What can hang from each mark:
L: N T
X: E L
N: E Z
Z: N X
T: E Z
E: T X

Known rows, with every way that one mark hangs from another:
(X (E T) L): [-0.56  1.33 -1.44  1.70  0.37 -0.45  0.83 -0.02 -1.67  0.78 -1.47  0.41
  1.11 -0.70  1.92  0.98  0.15 -0.08 -2.45]
(X (E (T Z))): [ 2.13  1.15 -0.71  0.24 -0.12 -1.35  1.03 -0.16 -0.42 -0.07 -1.61 -0.11
 -0.27  0.35  4.32  1.29 -0.79  0.20 -2.43]
(E T (X L)): [ 0.14  0.67 -2.61 -1.16  1.55  0.97 -0.05  0.71 -1.16  0.18 -2.65  1.21
  0.21 -1.63  2.24  2.34 -0.22  0.86 -1.46]
(Z N X): [ 0.72 -0.37 -2.62 -0.83 -1.80  0.73 -1.86  1.30 -0.69  0.93 -3.34  2.44
  0.35  1.50 -0.73 -1.56  1.26 -0.87  0.83]
(T E (Z N X)): [ 2.40 -1.03 -2.64  0.02 -2.09 -1.29 -2.30  0.53  0.92  1.21 -5.28  1.94
 -0.38  2.38  2.92 -0.24  0.40 -0.11  0.82]
(N (E T (X L)) Z): [-1.07  1.32 -4.16  0.21  2.54 -0.19  1.90  1.78 -2.66  0.60 -4.18 -0.95
 -1.10 -1.45  0.81  0.91  1.98  1.24 -1.30]
(L N): [-1.33 -1.20 -0.96  0.70 -0.51  0.33 -0.02 -0.87 -1.09  0.88 -0.90 -0.43
 -0.06 -0.09 -0.38  1.22  0.05 -1.22  0.77]
(N (E (T Z))): [ 2.04  1.19 -0.73 -1.60  0.07 -1.62  1.05  0.00 -0.58 -0.69 -2.92 -0.29
 -0.95  0.25  2.16  1.32  0.01  1.13 -0.17]
(Z (X (E T) (L N))): [-1.31  0.69 -3.09  1.17 -1.68 -0.24 -0.21 -1.01 -2.98  1.90 -3.87  1.64
  1.59 -0.19  1.86  1.65  0.81 -1.70 -0.98]
(X E (L (T Z))): [-0.56 -0.28  0.25  3.94 -0.13 -2.02 -0.60 -0.85 -1.85  1.36 -1.80  1.43
 -0.57  1.81  3.12  0.96  0.41 -1.07 -0.79]
(L N (T Z)): [-0.70 -2.20 -0.29  1.08 -0.93 -1.25 -0.80 -1.88 -1.14  1.29 -2.49  0.82
 -0.99  1.99  1.69  2.69 -0.11 -1.82  1.99]
(Z X): [ 0.53  0.46 -0.79 -1.09 -1.37 -0.01 -1.02 -0.12 -0.17  0.20 -1.42  1.63
  0.48  0.75  0.26 -0.51  0.71 -0.52  0.77]
(T (Z X)): [ 2.14 -0.07 -0.07 -1.24 -1.41 -0.73 -1.16 -0.39  0.08 -0.12 -1.93  2.30
 -0.53  1.57  2.56  0.15  0.09 -0.34  0.49]
(E T (X (L N))): [-1.14 -0.48 -3.50 -0.55  1.05  1.28 -0.07 -0.20 -2.17  1.05 -3.43  0.88
  0.08 -1.77  1.78  3.53 -0.18 -0.32 -0.67]
(Z (N (E T)) X): [ 1.20  1.46 -4.10 -2.34 -1.74 -0.14 -0.63  1.54 -1.61  0.61 -5.86  1.63
  0.40  0.92 -0.75 -0.81  1.93  0.10  0.86]
(L (T (E X) (Z N))): [ 1.59 -1.29 -3.63  1.03  0.22 -1.29 -2.22  0.89  0.28  1.63 -5.89  0.85
 -1.75  1.99  4.11  1.68  0.18  0.03  0.90]
(L (N (E X)) T): [-1.82  0.34 -2.86  0.84  0.47 -0.69 -0.37 -0.22 -2.96  1.41 -4.10 -0.75
 -1.72 -0.03  0.08  1.82  1.59 -1.16  2.08]
(Z (N (E T)) (X L)): [ 0.04  1.01 -4.02 -1.09 -1.47  0.00 -0.91  1.40 -2.42  1.08 -6.19  2.70
  0.88  0.61 -0.95 -0.60  2.16  0.12  0.52]
(N (E T) (Z X)): [ 0.06  1.68 -3.31 -1.45 -0.39 -1.12  1.62  0.71 -1.64  0.39 -4.34 -0.45
 -0.14  0.42 -0.35 -0.50  2.47  0.26  0.48]
(N E): [-0.15  1.18 -0.40  0.24  0.07 -0.99  0.53  0.51 -1.01 -0.12 -1.11 -0.94
 -0.75 -0.22 -0.92 -0.72  1.09  0.53  0.60]
(Z N (X E)): [ 0.51  0.93 -2.87  1.29 -1.98  0.05 -1.25  1.64 -1.55  1.49 -3.27  1.58
  0.29  1.40  0.54 -2.33  1.55 -1.31 -0.86]
(E (T (Z N)) (X L)): [ 1.84 -0.81 -3.74 -1.14  1.11  1.00 -1.10  1.99 -1.29  0.49 -5.11  2.56
 -0.94 -0.01  3.63  1.90 -0.34  0.71 -1.55]

Rows:
[-1.16  0.51 -4.32  1.06 -0.99 -0.57  1.52 -0.22 -2.53  2.00 -3.96 -0.62
  0.45  0.42  1.45  0.59  1.67 -1.90 -1.02] : (L (N (Z (X (E T)))))
[ 1.17  1.57 -4.86 -1.93  0.89  0.57  0.10  2.75 -1.71  0.28 -5.40  0.01
 -1.06 -0.84  0.56  0.29  1.18  0.99 -0.45] : (Z (N (E T X)))
[ 0.90 -0.12 -2.97  0.88  1.11  0.02 -1.02  2.60 -2.34  0.63 -4.87  1.53
 -2.57  0.21  1.87 -0.19  1.18  0.77 -0.60] : (T (Z (N (E (X L)))))
[-2.80 -1.43 -2.55  1.83  0.72  0.40 -1.31 -0.77 -2.87  2.03 -3.32  1.26
 -0.65  0.01  0.86  2.89  0.69 -1.55  1.26] : (E (X (L N T)))
[-1.89 -1.03 -2.37  1.17  0.94  1.28 -0.70  0.10 -2.32  1.24 -2.23  0.71
 -0.72 -1.28  1.06  2.11  0.20 -0.74 -0.21] : (E (X (L N)))
[-1.99 -1.46 -0.61  2.63 -0.56 -1.90 -0.61 -1.54 -3.01  1.60 -3.97  0.92
 -1.34  1.52  0.67  2.25  1.17 -1.38  2.19] : (X (L (N E) (T Z)))
[-3.36 -0.79 -1.34  4.67 -0.60 -1.03 -0.49 -1.53 -3.33  2.61 -2.19  0.43
  0.38  0.86  0.54  1.40  1.07 -2.49  0.17] : (X E (L N T))
[-2.87 -0.49 -3.45  3.39  0.64 -0.44  2.18 -0.31 -3.20  2.25 -2.74 -1.24
  0.40 -0.57  1.04  1.32  1.17 -1.45 -2.19] : (X (E T) (L (N Z)))
[-0.05  0.22 -2.39  0.99  0.75 -1.35 -1.22 -0.32  0.31  1.27 -3.55 -0.54
 -0.58  0.36  2.73  2.04  0.30  0.16  1.05] : (L (T (E X)))
[-1.76 -1.27 -2.82  0.66 -1.02  0.00  0.26 -0.36 -1.70  1.68 -2.79  0.02
 -0.30  0.91 -0.51 -0.04  1.78 -1.83  1.12] : (L (N (Z X)))
[ 1.04  0.68 -0.62  1.50  0.21 -1.25  0.61 -0.28 -1.25  0.44 -1.98  0.95
  0.05  0.04  4.21  1.58 -0.48  0.26 -2.76] : (X (E (T Z)) L)
[ 0.90  0.67 -0.35  2.19 -1.18 -1.26 -0.94 -0.15 -1.58  0.87 -2.17  2.56
 -0.22  1.21  3.64 -0.32  0.59 -0.68 -1.54] : (T (Z (X E L)))
[-2.39 -1.69 -3.70  2.38 -1.53 -2.07 -0.64 -1.75 -0.98  3.03 -5.24 -0.58
  0.20  2.23  0.54  1.41  2.11 -2.12  2.78] : (L (N (Z X)) (T E))
[-1.71 -2.69 -0.19  2.31 -0.56 -1.01 -1.23 -2.09 -2.07  1.77 -2.78  1.80
 -0.67  1.78  1.58  2.84  0.05 -1.81  1.59] : (X (L N (T Z)))
[ 1.39  0.52 -2.49 -2.13 -1.93 -1.32  0.07 -0.96 -1.85  0.39 -5.26  0.99
 -0.59  0.84  2.10  2.15  0.76 -0.56  1.27] : (L (N (E (T (Z X)))))
[-1.00  1.19 -3.29 -0.19 -0.07 -0.96  1.28  0.63 -2.52  0.90 -4.62  0.67
  0.26  0.11 -0.46 -0.17  2.71  0.26  0.06] : (N (E T) (Z (X L)))
[-1.90 -1.17 -1.64  0.80 -1.50  0.43 -1.41 -1.06 -2.20  1.66 -2.66  2.38
  0.81  0.34 -0.21  0.98  0.89 -1.71  1.11] : (Z (X (L N)))
[ 0.84 -1.93 -1.25  0.73 -0.79 -0.76 -1.71  0.39 -0.51  1.16 -3.55  1.91
 -0.93  2.90  1.18  0.36  0.39 -0.99  1.31] : (L (T (Z N)))
[-0.28  0.05 -2.24  1.57  1.35 -0.43 -1.02  0.31 -0.03  0.97 -2.73  0.06
 -0.31 -1.18  2.75  1.58  0.01  1.07 -0.76] : (T (E (X L)))
[ 2.37 -0.24 -0.89 -0.17 -1.63 -2.06 -1.55 -0.93  1.38  0.46 -3.39  1.14
 -0.30  1.54  3.88  0.86 -0.15  0.25  0.76] : (T E (Z X))
[-3.12 -2.17 -1.77  3.52 -0.77 -1.71 -1.31 -2.41 -1.27  2.72 -3.73  0.19
  0.72  0.88  0.60  2.78  0.57 -1.42  2.01] : (X (L N (T E)))
[-2.89 -0.29 -2.08  3.62 -2.04 -1.11 -1.46 -1.54 -3.59  2.86 -3.65  2.15
  0.82  1.56  0.79  0.97  1.82 -3.01  0.91] : (Z (X E (L N T)))
[-2.19 -1.01 -2.81  3.02 -0.61 -2.17 -0.97 -0.98 -0.81  2.59 -4.77  0.88
  0.66  2.12  0.83  0.43  2.40 -0.92  1.66] : (N (Z (X (L (T E)))))
[-2.58 -1.62 -2.58  2.58 -2.20 -1.71 -2.31 -2.44 -1.40  2.94 -5.18  1.83
  1.22  1.60  0.97  2.35  1.34 -1.91  2.81] : (Z (X (L N (T E))))
